Each row comes from the steps of one walk. Every step used is in the known rows, and no mark comes twice. Write the walk behind each row, first mark first.
(in the rows, 128 means zero)
Known rows
C/E/B/T/S/H: [111  38  81 131 172 132 142 100 114  97 113 101  86 136 176 172 118 162
 133  94 103 101  66 147 197 120]
E/C: [127 124 124 128 146 103 131 133 149 137 146 165 126 134 125 121 131 115
 130 138 131 100 188 128 136 126]
S/T/B: [121  60 110 145 131 113 126 109 157 122 141  85 143 136 131 154 104 137
 128 133 116 127 160 108 130  97]
S/W: [127 116 151 132 133 132 126 106 134 138 143 115 170 129 150 133 123 145
 127 133 115 100 193 142 135 121]
C/M: [123 109 142 140 126 131 129 133 120 128 115 119 137 127 151 132 144 133
 118 129 138 127  92 113 100 132]
N/C/E/B: [134  65  89 131 149 133 131 137  87 126 144 220  71 113 180 140 131 174
 118 167 143  95 128 155 140 177]
H/S/N/C/E/B: [112  26  89 125 151 141 129 123 151 129 144 213 106 127 220 149 151 159
 115 163 149  74 187 147 112 149]
T/S/N: [121 105 132 124 143 131 114 108 198  93 119  63 140 144 144 129 139 113
 121 118  97 106 163 132 126 110]
E/C/N: [119 110 132 124 145 109 120 132 157 147 151 170 116 145 163 126 138 120
 131 167 121 107 191 151 121 153]
E/C/N/S: [130 159 104 103 142 107 132 134 152 141 170 193 132 130 159 124 138 131
 135 177 137 114 163 144  88 160]
W/S: [113 129 126 128 142 136 153 132 113 127 150 180 104 147 114 131 121 154
 130 139 124 114 130 122 138  95]
N/S: [142 179 104 107 122 126 140 132 119 122 148 157 138 114 123 124 129 138
 132 136 146 140  98 121  98 137]
W/S/T/B: [107  56 108 143 145 120 150 111 144 127 162 140 124 154 113 159 101 161
 129 147 113 111 163 105 141  65]
C/E: [137  81 128 128 123 164 134 128 122 138 125 155  78 130 148 149 124 133
 121 156 119 125 126 140 150 149]
T/B: [129 109 100 138 138 129 119 121 143 119 144 108 125 131 135 123  96 124
 126 131 124 125 125 129 124  97]
P/H: [131 143 116 128 121 129 134 133 159 141 131 123 120 132 118 116 150 116
 124 127 119 116 145 124 155 110]
B/E: [118 107 158 124 134 134 118 132 111 123 144 151  77 141 141 141 120 130
 120 126 119 117 122 140 146 115]
B/E/C/M: [112  85 162 139 152 110 120 144 126 129 154 176  87 148 159 138 140 123
 110 141 134  87 136 123 127 117]
W/S/N: [113 106 147 127 144 141 140 122 164 124 153 150 129 154 135 135 141 144
 125 133  98 100 163 142 116 101]
B/T: [120 121 147 126 140 117 129 120 107 106 108 139 122 142 144 143 131 152
 135  66 117 141  93 128 148 115]
C/N/S: [132 167 108 100 123 134 130 128 133 133 147 165 131 126 162 128 134 144
 133 165 135 144 106 146  80 163]
E/B/T: [125  96 123 126 165 107 125 122  85 102 119 137 132 126 143 147 126 168
 139  68 124 116  89 130 162 126]
S/T: [124  83 141 133 123 111 133 115 145 132 128 102 149 133 115 160 138 139
 130 129 121 131 158 112 134 127]

Write each row's walk
[116 100 103 120 177 103 124 111 110  71 105 110 123 132 138 143 118 161
 137  64 118 108  90 118 177 109] -> E/B/T/S
[133  43 123 127 159 141 131 122  82 111 119 169  80 126 161 166 125 172
 134  93 110 113  83 141 182 149] -> C/E/B/T
[120 147  85 114 142 101 144 124 164 156 174 167 136 133 181 130 138 121
 139 183 127 112 143 161  89 154] -> E/C/N/S/H
[119 122 130 128 146 130 124  96 155 108 131  79 159 136 142 128 115 135
 124 129 109  88 196 128 153 101] -> T/S/W
[111  38 128 127 174 135 142 124  99 101 150 252  67 152 202 163 147 217
 122 108 104  79 124 168 148 132] -> W/S/N/C/E/B/T
[100  36 139 140 153 128 139 116 130 120 179 161  72 169 121 172  90 168
 122 145 103 101 152 116 160  53] -> W/S/T/B/E
[121 132 157 102 156 121 118 117 141 145 198 209 122 145 190 140 125 144
 125 183 116  74 221 172 114 140] -> B/E/C/N/S/W
[109 118 119 124 125 137 143 106 176 157 139 134 173 139 159 124 142 118
 124 139 133  81 240 115 153  78] -> P/H/S/W
[132 159 131 106 128 141 128 106 136 142 164 148 175 126 180 134 130 157
 132 171 120 116 177 159  88 157] -> C/N/S/W
[124  48  92 126 163 137 117 116 158  93 134 154  83 128 198 142 143 162
 112 150 114  74 161 162 135 155] -> T/S/N/C/E/B
[111  91 111 124 181  89 111 109 141  59 116 142 127 139 194 135 147 178
 125  65 113  85 128 150 133 122] -> E/B/T/S/N/C
[104  19 141 137 158 100 108 115 171 138 179 150  83 165 171 166 104 130
 122 178 102  94 214 145 141 105] -> S/T/B/E/C/N
[117  86 126 137 145 137 111 124 123 112 159 132  75 143 148 140  86 127
 118 130 116 115 117 140 142  84] -> T/B/E
[119  65  89 123 174 120 131 117  82  75 112 192  57 133 190 150 127 194
 122 100 127  98  89 144 176 141] -> N/C/E/B/T/S
[123  43 123 127 176 143 127  90 111  92 122 119 119 131 173 166 112 179
 130  92  95  77 151 142 204 122] -> C/E/B/T/S/W
[120 114 125 116 164 118 112 109 154 134 216 189 116 145 204 137  91 140
 124 183 107  73 224 171 113 112] -> T/B/E/C/N/S/W
[111  37 135 141 159  93 118 119 160 127 177 142  92 154 134 161 100 123
 121 144 110  88 206 118 159  80] -> S/T/B/E/C
[127  40 128 130 164 127 119 120 117 100 128 200  86 132 217 161 153 190
 120  93 108  94 122 170 138 163] -> S/N/C/E/B/T
[127 166  84 120 124 120 152 120 134 140 153 129 148 118 144 132 128 132
 137 142 137 133  83 139 100 132] -> N/S/H
[100  43  89 138 134 116 137 103 172 130 135 109 157 142 147 162 107 126
 130 139 143 119 188  84 127  70] -> H/S/T/B
[ 94  86 126 136 127 119 128 125 166 123 122 170 154 144 227 130 174 139
 105 138 164 100 160 121  55 119] -> H/S/N/C/M
[139  54 104 131 148 153 130 130 106 132 136 155  89 112 145 153 120 149
 128 155 123 103 122 138 160 161] -> C/E/B
[126  88 114 120 136 119 128 116 136 112 174 138 108 140 133 167  96 151
 124 139 123 127 121 112 122  91] -> N/S/T/B/E
[105  53  66 135 174 112 140 107  94  92 119 164  71 135 213 161 126 188
 127 106 122  93  69 164 176 136] -> N/C/E/B/T/S/H
[136 129 116 113 119 112 145 118 137 124 143 138 161 123 112 157 139 151
 133 139 138 139 130  99 101 136] -> N/S/T
[107  68 130 132 162 118 102 128 153 135 178 173  65 159 184 136  97 119
 121 171 107  93 182 165 134 109] -> T/B/E/C/N
